Each row was made from one path, in order. Every step used is in the known rows, and no mark comes twice. Write each row's path.
Known rows:
H N Q J: [ 12.4 -36.7 -25.1 -12.9   7.2  12.6 -18.6  37.2  26.0 -39.8 -13.4 -32.1
   9.9 -21.3 -21.0  -4.4 -10.5  71.9 -19.7  -6.4]
Q J S: [-21.4 -14.7 -14.5 -19.7 -11.2  -8.8 -28.8  27.4  -2.2 -20.0 -21.2 -30.4
  -4.6 -11.5   2.1  -8.6  -3.0  11.5  -9.2  -2.9]
R Q J S: [-24.6 -14.0 -28.2 -17.7   3.3 -10.2 -17.2  12.3   8.8 -30.4 -28.4 -22.0
  -6.8  -5.6   7.9 -28.7  10.2  -9.9 -16.9   4.5]
H N Q: [ -2.7 -20.4 -13.2   0.0   5.2  27.9 -26.4  28.8  36.0 -23.1   2.7 -19.7
   8.9  -8.3 -15.0  -5.7   1.0  70.0  -3.1  -1.0]
R Q: [-23.9  -3.4 -23.5   7.0  11.8   4.6 -20.7  -5.3  21.9 -24.8  -4.2  -5.9
  -3.5  16.8   6.8 -19.3  17.6   7.7  -0.9   7.8]
S J A R Q N H: [-19.2   3.2 -13.8   9.6 -19.4  33.0 -36.4 -56.0  -0.6 -54.6 -10.1  25.1
  -8.9 -13.8 -26.9  -9.5 -26.8  23.2   7.9 -17.2]
J S: [-36.8   1.1  -2.2  -8.1 -11.8   7.3 -36.0  19.9   7.5  -3.3  -4.8 -16.9
  -5.0   2.2   9.0  -9.8   9.0  10.5   6.6   1.5]
L R Q J: [ 16.5 -14.1 -38.5 -12.2  14.9 -10.4  -5.2   2.5  -1.1 -38.0 -12.8   6.4
 -31.0  15.1  -7.7 -18.8  -8.3   6.1  -4.2  -4.2]
N Q R A: [-37.0 -13.4  14.6   5.1 -20.8   5.9 -18.4  -2.3  15.7 -22.5  11.5 -12.3
 -32.3   1.3 -21.0  -7.7  -0.6  37.6 -11.6 -16.2]
N H: [-27.9 -15.6  13.2   8.3 -11.0  12.9 -42.6  10.2  10.6 -17.4  28.7  -1.0
   4.9  18.2 -26.5   1.2  -4.6  52.0   8.4  -7.8]
L R: [  4.9   1.3 -12.0  -2.6  -0.6   8.0 -24.6   8.5  -1.8  -9.5  11.1  11.3
 -28.4  21.2  -6.1   0.3 -10.1  27.6  18.9  -6.8]
H N Q R A J S: [-19.5 -15.0   9.9 -11.5 -26.8 -10.2 -14.7  47.1   6.4 -25.6  -7.9 -10.5
 -31.6 -53.0 -15.0 -20.6 -20.4  52.7 -40.7   2.9]
A J Q: [-20.5 -19.4 -10.8  -1.8 -19.5  13.4 -35.7  23.0  12.1 -32.3  -2.3 -13.7
  10.5 -15.9 -33.2   3.1 -35.1   9.4   2.3  -0.9]
L R A J: [  3.8   5.5 -15.4  10.6  -2.3  -5.2 -22.3  30.3 -26.3 -15.8   7.0  24.1
 -45.7   4.4 -17.7 -17.1 -30.7  38.0 -23.9  -9.6]
R Q N: [-10.4  -0.3 -43.4  -5.8  35.8  13.9 -17.5  -5.4   9.0 -38.3  -2.5  -6.4
  -3.5  -4.1  16.3 -17.8  23.9  19.0  -8.4  10.8]
N Q J A: [-20.5 -51.3  -6.0   7.3 -28.7  32.5 -27.9  14.6  32.8 -36.1 -13.7 -19.6
   3.3 -16.7 -33.0  -7.7 -22.5  39.6 -16.1 -27.7]
S J Q N: [ -8.6  -2.0 -39.0  -6.1   8.8  27.5 -41.5 -20.1 -14.2 -45.2 -17.2 -23.1
  14.4  -9.7 -31.3   7.0 -12.1  17.4  11.2 -12.1]
H N Q R A: [-15.2  -9.6   6.6   3.1 -10.0   3.3  -9.7   8.5  23.3 -25.4   1.7 -10.6
 -27.6 -17.3 -13.0 -17.2   1.9  68.8 -27.3  -2.6]
N Q R: [-22.0 -29.8  14.0 -12.5 -26.3   5.7 -21.9   3.9  26.8 -25.4  14.3 -22.3
 -15.0  -6.7 -23.0  16.7  -6.0  29.4  17.4  -9.6]
R Q J: [ -8.7 -19.8 -34.8  -5.8  12.3  -9.6 -12.9   1.9  11.8 -40.6 -20.4 -18.8
  -3.3   5.0   0.2 -17.2   5.7   9.2 -16.6   2.7]
Q R A J S: [-37.1   1.0  14.2  -8.5 -34.8 -31.5 -20.1  27.9 -18.5 -15.5  -7.2  -5.2
 -41.8 -33.1   0.1 -14.2 -16.8  13.3 -29.7   3.9]
S J: [-10.1  -2.6 -20.5   7.9  -6.3  -1.9 -40.7  -6.5 -15.4 -21.7 -14.6 -20.4
   1.5  13.7 -17.6  10.9  -5.9  31.5  10.6  -9.3]

Which path is each row?
[-25.5   7.4 -21.1 -29.4 -17.5  -6.1 -15.3 -11.7  11.8 -35.5 -35.4 -13.4
 -20.9  -8.9  15.6 -18.9 -12.0 -29.5   6.1   2.4] | A R Q J S
[  1.0 -24.1  -6.2  -6.2 -37.1  34.6 -17.7  -0.1  43.5 -44.4 -29.3  -8.3
  -6.5 -38.8 -17.6  -6.8 -41.1  51.2  -8.8 -17.1] | H N Q J A R
[-21.8  -2.4 -12.2  16.6  -5.1  -6.1 -28.6  31.4 -13.5 -19.6  -0.7  -1.7
 -19.6  -6.1  -8.9 -16.1 -17.4  41.4 -36.2  -2.9] | R A J
[ -1.1 -24.4   6.2 -13.8 -14.6   3.4 -13.4  14.9  33.8 -29.6   4.6 -20.0
 -10.5 -26.2 -13.5   7.3  -3.5  60.2   3.6   4.6] | H N Q R
[-28.2 -11.0  -8.5   9.3   2.3  29.7 -40.9  17.3 -11.7 -47.1  22.2   8.4
  -0.2 -23.1 -52.0 -21.0 -31.0  48.4 -34.3 -13.3] | R A J Q N H
[-23.0  16.8 -15.6  -5.6  -9.0   9.4 -18.9 -30.8  24.5 -29.3 -10.1   3.9
 -17.3  13.6  14.9  -8.6  -4.9 -10.5  21.9   5.7] | A R Q
[-25.5 -14.3  -5.4  -4.7   4.4  43.1 -43.9  -5.5  12.3 -40.5  26.4  -5.2
  17.4  -5.1 -40.9  -4.4 -10.6  37.0   7.9 -10.7] | J Q N H
[-16.1 -10.6  -2.0  -2.5 -46.2  15.5 -22.5 -18.5  18.1 -33.9 -29.2  -2.5
 -16.7 -18.4  -1.8  -0.6 -37.1  11.1   1.0 -14.9] | Q J A R
[-20.9  -0.5 -31.3   2.7  10.5  23.6 -29.3  17.6 -11.7 -43.0  -4.0  -4.7
  -5.4 -29.5 -23.5 -21.5 -22.6  26.9 -35.2  -5.1] | R A J Q N
[  1.0 -46.2 -14.2   5.4 -16.5  30.1 -18.4  25.4  39.5 -39.6 -23.6 -17.4
   7.9 -35.9 -25.1 -17.1 -19.1  69.1 -30.4 -14.9] | H N Q J A
[  8.3  -3.8 -24.4  -7.4  30.6  19.7 -22.5  -4.9  -3.5 -39.3  30.9  31.8
 -24.5  12.6 -20.6 -19.1   1.2  37.1   4.8  -5.0] | L R Q N H
[-21.2 -29.7   0.5  -5.0 -49.9  38.1 -26.7  -9.7  36.0 -40.4 -19.8  -9.9
 -11.1 -20.5 -25.7   2.9 -44.5  20.8   7.4 -30.2] | N Q J A R
[-44.4   4.3  12.3   6.7 -26.7   3.1 -17.7 -24.7  11.8 -26.0  -2.5  -9.1
 -24.9   1.1 -19.6 -17.0  -7.4   3.3  -7.3  -6.9] | J Q R A
[ -8.1   1.0 -27.6 -17.3  -8.4  -6.4 -11.3 -22.5  14.9 -44.7 -27.0  -9.7
 -16.7   1.1   6.7  -7.3 -15.7  -9.1   6.3   1.6] | A R Q J
[-25.6  10.1 -15.8  16.7 -36.3  17.7 -27.9 -57.6  12.1 -36.9 -38.0  13.1
 -15.2   2.7  -8.3 -10.7 -24.0  -9.7  14.3 -11.6] | S J A R Q
[-18.3  -3.4 -27.7 -10.5  12.3  37.1 -32.5  -4.5  12.7 -36.9   0.9 -17.2
  11.3 -11.9 -14.0  -4.2  -0.9  15.0   7.6  -2.3] | J Q N
[-25.9 -10.8  -5.4 -12.2 -20.3  -5.8 -36.5  47.8  -5.9 -12.5  -6.4 -14.0
  -5.4 -24.3  -1.4  -1.9 -17.7  15.1  -7.2   6.1] | A J S
[-14.6 -11.3  -7.5  -4.0  14.3  22.7 -41.0   9.9  -1.9 -31.0  31.2  -1.7
   5.4  -4.4 -18.1   2.7   1.9  62.3   1.1  -5.0] | Q N H
[-38.4   4.1  -5.8   6.1 -13.8  -5.4 -32.9  41.2 -16.9  -9.3  -8.9  -4.6
 -22.1 -16.5  -0.9 -26.9 -13.2  22.2 -36.0  -1.4] | R A J S
[-41.8 -19.5  17.1 -10.2 -37.6  -8.0 -22.9  36.0   0.0 -21.7   1.7 -13.1
 -36.1 -34.5 -23.9 -11.1 -24.0  21.1 -24.7 -10.9] | N Q R A J S
[  5.6 -21.6 -28.0   6.6  -8.8   7.5  -6.3 -10.2  12.8 -36.5 -22.9  21.1
 -31.9   0.7 -11.5 -31.2 -17.1   5.8 -15.7 -12.1] | L R Q J A
[-19.7  -6.0   7.0   2.7 -24.9 -29.2 -16.1  17.7 -15.5 -25.4   0.6  -2.1
 -38.7 -23.2  -8.2  -3.2 -20.2  31.8 -29.5   1.7] | Q R A J
[-34.6   7.5  -4.2  12.5 -33.1  25.7 -18.3 -42.0  38.3 -28.2 -20.1  18.7
 -17.9   0.5   9.7 -21.6 -12.7 -11.6  10.8  -3.2] | J A R Q
[-18.7 -23.8   8.4 -15.3 -40.2 -10.2 -23.1   8.3   9.7 -38.1  -0.4 -14.9
  -9.5 -33.6 -32.3  15.8 -39.1   0.0   8.2   4.3] | A J Q R
